Every row comes from one small tree of marks. The marks that hang from a mark follow it in brackets, in alphabetical order. Every link used is in the known rows. Which tree was each row made from?
Known rows
pugez(devis gofe): [ 1.24  0.22  0.47  0.99 -3.83 -0.98 -1.88  0.18  0.33  1.64 -0.54 -2.93
  3.17  0.56 -1.11 -2.77 -0.92  0.23 -0.45  0.95 -0.59]
sipe(devis gofe(pugez(folal)) vede): [-1.06 -3.79  0.58  0.24  4.53  0.58  2.93  1.56 -1.02 -3.19 -1.00  0.66
 -6.91  2.69  1.26  0.11  1.95 -1.44  1.11 -1.66 -2.56]
vede(sipe(devis(pugez) gofe)): [-0.73  2.06  2.14 -0.72  1.23 -1.12 -0.37  1.33  4.02  1.16  3.82 -1.09
  0.96 -1.62 -5.09  1.15 -0.80  0.57 -0.46  2.89  1.18]
devis(pugez(folal)): [ 1.69 -2.12 -3.77 -1.92 -0.24 -2.85 -0.89 -2.16  4.07  2.56 -0.71 -0.47
 -0.54 -0.26  0.41 -1.07 -0.81 -2.48  0.26 -0.17 -0.49]
folal(pugez(devis)): [ 0.67 -0.26  0.31  0.21 -3.31 -1.76 -2.02 -2.47  4.17  3.12 -0.26 -0.42
  0.90  1.64 -1.23  0.13 -2.16 -0.25  1.31 -0.92  1.79]
gofe(sipe): [-0.90  0.30  3.14 -1.20 -2.70 -0.35  0.41 -1.24 -2.60 -2.36  1.10  1.51
 -0.12  0.83  0.16  0.33 -2.31 -0.17 -0.24 -0.72  2.76]
gofe(pugez(folal(vede)) sipe): [-0.71 -0.65 -2.82  0.02  1.52  1.96  2.28 -1.82 -3.13 -2.79 -2.64  0.58
 -0.28  0.51  5.03  0.56 -0.05  1.29 -0.76 -3.80  0.52]
sipe(devis gofe(pugez) vede): [-2.66 -1.36  3.33  1.35  2.39  0.59  2.21  2.53 -1.69 -4.14  2.12 -0.25
 -5.93  1.78 -1.16 -0.15  1.56  0.50 -0.26 -0.74 -2.02]
vede(sipe(devis gofe(pugez))): [-2.19  1.06  2.73  1.18  2.46  3.29  2.73  2.60  0.69 -2.11  2.31 -1.39
 -1.46  0.93 -2.20  2.85  0.75  2.35 -0.41  0.54 -0.49]
folal(vede(sipe(devis))): [-1.05  4.09  1.01  1.78  0.06  2.92 -1.47  1.08 -1.14  1.14  1.43  1.62
  1.74 -2.27 -0.89  3.82  3.08  1.80 -0.04  2.58 -0.58]
folal(pugez(devis gofe(sipe))): [ 1.25  1.55  1.64 -1.29 -4.24 -1.21 -2.98  0.11  0.16  1.28 -0.58 -1.73
  4.75  0.78 -3.18 -1.45 -4.90 -0.75  1.15  0.25  3.03]
pugez(devis folal(vede) gofe): [ 2.36 -0.55 -4.27  1.03 -1.42 -0.54 -1.67 -1.19  0.02  2.09 -3.56 -1.00
  3.68 -0.88  2.68 -2.32  1.38  0.36  0.24 -0.71 -0.86]
vede(sipe(devis gofe)): [-1.13  1.04  4.18  0.20  0.30  1.46  1.04  1.45  1.08 -1.19  3.09  1.43
 -0.70 -0.01 -3.74  2.96  0.68  1.00  1.02  2.15  1.41]
sipe(gofe): [-0.93 -1.39  2.02 -0.37 -2.15 -1.33  1.63 -0.62  1.81 -3.29  3.18  2.22
 -2.33  0.68 -1.36 -0.48 -0.26  0.80  0.98 -1.17  2.43]
folal(vede(sipe)): [ 0.52  2.96 -0.38  1.61 -2.94  1.51  0.12 -1.00 -0.76  2.72  1.40  4.14
  2.44 -1.80  2.39  1.84  3.06  1.96  0.10  1.42  0.15]
gofe(pugez sipe(devis)): [-3.39  1.28  3.15 -0.04  1.98  2.77  0.28  1.67 -3.25 -4.76  0.41 -3.72
 -1.42  1.43 -1.75  2.08 -2.45  0.78 -1.52 -1.18  0.48]
gofe(pugez(devis folal(vede(sipe)))): [ 1.36  0.04 -3.81  2.94  1.54  2.28  2.38 -3.25 -0.01  4.53 -4.79 -0.59
  2.61  1.04  7.05  0.18  2.78  3.04 -1.66 -2.11 -1.74]
sipe(devis vede): [-1.17 -0.40  3.57  0.68 -0.53 -0.47 -1.41  1.30 -2.64 -0.52  1.33  1.55
 -4.40  0.65 -1.30  0.99  1.87 -2.10  0.51  1.76 -2.20]
vede(sipe(devis(pugez))): [-0.16  3.07  1.19 -0.14  0.45  0.11 -2.28  1.14  2.53  3.77  2.32 -1.96
  2.12 -1.75 -3.88  1.97 -0.28 -0.70 -1.10  4.14 -0.71]
folal(pugez(devis) vede): [ 0.41  1.68 -1.45  1.42 -3.12 -1.18 -2.58 -2.73  3.16  2.60 -0.11  0.77
  2.38 -0.42  0.20  0.40 -0.32  1.69  0.95 -1.54  1.93]

Which tree is each row?
[ 0.58 -3.46 -2.50  1.31  1.33  0.08  2.35 -2.84  1.46  1.38 -4.69 -3.47
 -1.27  3.32  4.53 -1.34 -0.16  0.53 -1.02 -3.49 -1.52]
gofe(pugez(devis folal))
[ 1.23 -0.46 -5.50 -0.74  0.33 -2.20 -1.47 -2.51  3.13  2.09 -0.63  0.70
  0.78 -2.37  2.14 -0.95  0.91 -0.64 -0.18 -0.75 -0.51]
devis(pugez(folal(vede)))
[-0.95 -1.33  3.79  1.93 -0.77 -0.88  2.59 -2.27 -5.31  0.27 -2.34 -0.97
 -1.33  3.28  4.85 -2.95 -1.18  1.19 -2.72 -2.39 -0.37]
gofe(pugez(devis) sipe(vede))
[-2.19 -1.30 -2.57  0.67  5.25  2.54  1.84  0.83  1.20 -5.23 -0.59 -1.29
 -2.99 -0.05  0.39  1.65  1.84  2.06  0.33 -3.13 -0.51]
sipe(devis gofe(pugez(folal(vede))))
[ 3.87  1.91 -5.85 -0.49 -1.17  0.00 -1.91  0.99  2.00  5.79 -0.72  0.98
  5.95 -3.76  1.22 -1.22  1.52 -0.80  0.07  3.20 -2.02]
devis(pugez(folal(vede(sipe)) gofe))
[ 0.13  0.72 -0.68  0.20  2.75  2.12  0.97  0.14  0.85 -0.69  0.10  3.20
 -0.07 -1.31  0.12  3.20  3.01  1.00  1.67  0.48  1.11]
pugez(folal(vede(sipe(devis gofe))))
[ 3.08 -1.62 -1.07 -2.72 -1.29 -3.43 -1.50  0.68 -2.95  2.48 -1.48  1.31
  1.07 -0.69  0.87 -4.02 -1.96 -4.42 -0.07  1.77 -1.24]
devis(pugez(folal gofe(sipe(vede))))
[ 3.75  1.22 -3.42  1.49 -1.81  1.08 -0.77 -1.18 -0.10  5.53 -3.88  0.67
  6.08 -1.42  3.66 -1.06  2.45  0.92  0.19  1.50 -1.45]
pugez(devis folal(vede(sipe)) gofe)
[-3.59 -0.53  1.97  0.68  2.70  1.96  1.94  2.42  1.38 -5.48  2.51 -3.06
 -3.66  1.36 -3.24  1.45 -0.31  1.55 -0.36 -1.48 -0.06]
sipe(devis gofe(pugez))
[ 1.96  0.04 -3.76 -0.65  0.76 -1.56  1.32 -2.25  3.99  3.04  0.79  3.29
  2.23 -2.45  1.53 -0.39  1.27  1.19  0.12  0.30  1.38]
devis(pugez(folal(vede(sipe(gofe)))))
[-1.74 -1.35  4.65  0.26  0.54 -1.26  0.48  1.70 -1.48 -3.08  2.98  2.54
 -5.33  0.64 -2.35  0.10  1.49 -0.81  1.18  0.72 -0.30]
sipe(devis gofe vede)
[-0.49  0.02  1.12  1.09 -0.36  1.91  4.50  0.69  1.13 -0.69  2.08  1.14
 -0.83  1.11  1.01  0.64  0.79  2.85 -0.29 -0.54  0.21]
vede(sipe(gofe(pugez)))
[ 0.68  0.75  2.72 -0.43 -3.79 -1.05 -1.04 -0.49 -3.08 -0.33 -0.83 -2.83
  4.37  0.63 -0.74 -2.80 -3.44  0.27 -1.16  0.35  1.98]
pugez(devis gofe(sipe))
[-0.08 -1.36 -5.27  1.05  1.43  1.96  1.76 -1.20  0.22 -0.80 -2.53  0.35
 -1.44  0.21  4.92  0.61  2.43  1.07 -0.12 -3.20 -1.78]
gofe(pugez(folal(vede)))
[-1.78 -2.96 -0.77 -0.40  4.80  1.96  2.83  1.38  2.18 -4.81 -0.79 -2.36
 -4.73  2.12 -1.15  1.72  0.13  0.00  0.83 -2.32 -0.68]
sipe(devis gofe(pugez(folal)))
[-1.76  0.50  5.98 -0.57 -0.15 -0.30 -1.00  0.82 -6.00 -2.29  0.75  1.86
 -3.29  0.81 -1.17  0.95 -0.67 -1.86 -0.18  1.13  0.16]
gofe(sipe(devis vede))
[ 0.78  1.91  0.47 -2.37 -3.10 -2.19 -2.44  1.60 -0.52  0.03  2.02 -2.38
  4.21 -1.93 -3.32 -2.89 -4.32 -1.23 -1.16  2.01  1.25]
devis(pugez(gofe(sipe)))
[-1.47  3.75  0.35  0.36  1.74 -0.30 -1.17  0.94  3.10  0.60  4.11 -0.02
  2.59 -3.56 -3.58  1.20  0.79  2.33 -0.98  2.45  1.34]
folal(vede(sipe(devis(pugez) gofe)))
[ 0.08 -3.17  0.37 -1.64  3.28 -3.66 -0.29  0.28  2.20 -0.15  0.72  0.76
 -4.29  0.11 -1.84 -1.35  0.38 -2.95  0.82  0.59 -0.94]
sipe(devis(pugez(folal)) gofe vede)
[ 2.07  0.73  2.40 -2.10 -5.03 -1.11 -2.64  2.57 -3.23  0.83  1.17  3.92
  0.22  0.15 -2.12 -1.20 -2.41 -3.28  2.82  1.93  0.66]
folal(pugez(gofe(sipe(vede))))
[-1.77 -1.17  0.37 -1.10  4.05  3.03  1.38  0.96 -2.59 -3.65 -2.81 -3.14
 -2.64  2.28  0.41  2.41 -1.91 -1.08 -0.30 -2.08  0.03]
gofe(pugez(folal) sipe(devis))
[ 2.63  0.33 -6.58 -1.30 -0.99 -1.75 -2.88  0.50  2.52  2.41 -0.49 -0.90
  3.64 -3.51 -0.01 -2.52  0.42 -1.57 -0.01  1.13 -1.48]
devis(pugez(folal(vede) gofe))
[ 0.99 -1.50 -3.02  1.49 -0.49 -1.14 -0.08 -4.36  0.77  1.90 -3.76  0.32
  0.96  0.29  4.45 -0.83  1.93  1.01 -0.36 -2.79  0.43]
pugez(devis folal(vede))
[ 1.04  0.28  3.47 -0.99 -4.40 -1.10 -0.72  2.11 -6.41 -0.86  0.86  2.93
 -0.03  0.05  0.33 -2.54 -0.82 -2.31  0.29  1.80 -0.39]
pugez(gofe(sipe(vede)))
[-0.57 -0.18  0.06 -3.05  2.93 -1.23 -1.76 -0.44  0.38 -0.58 -1.09 -2.84
 -0.11 -0.41 -2.43  1.05 -3.43 -2.85 -0.45  0.49  1.59]
gofe(sipe(devis(pugez(folal))))
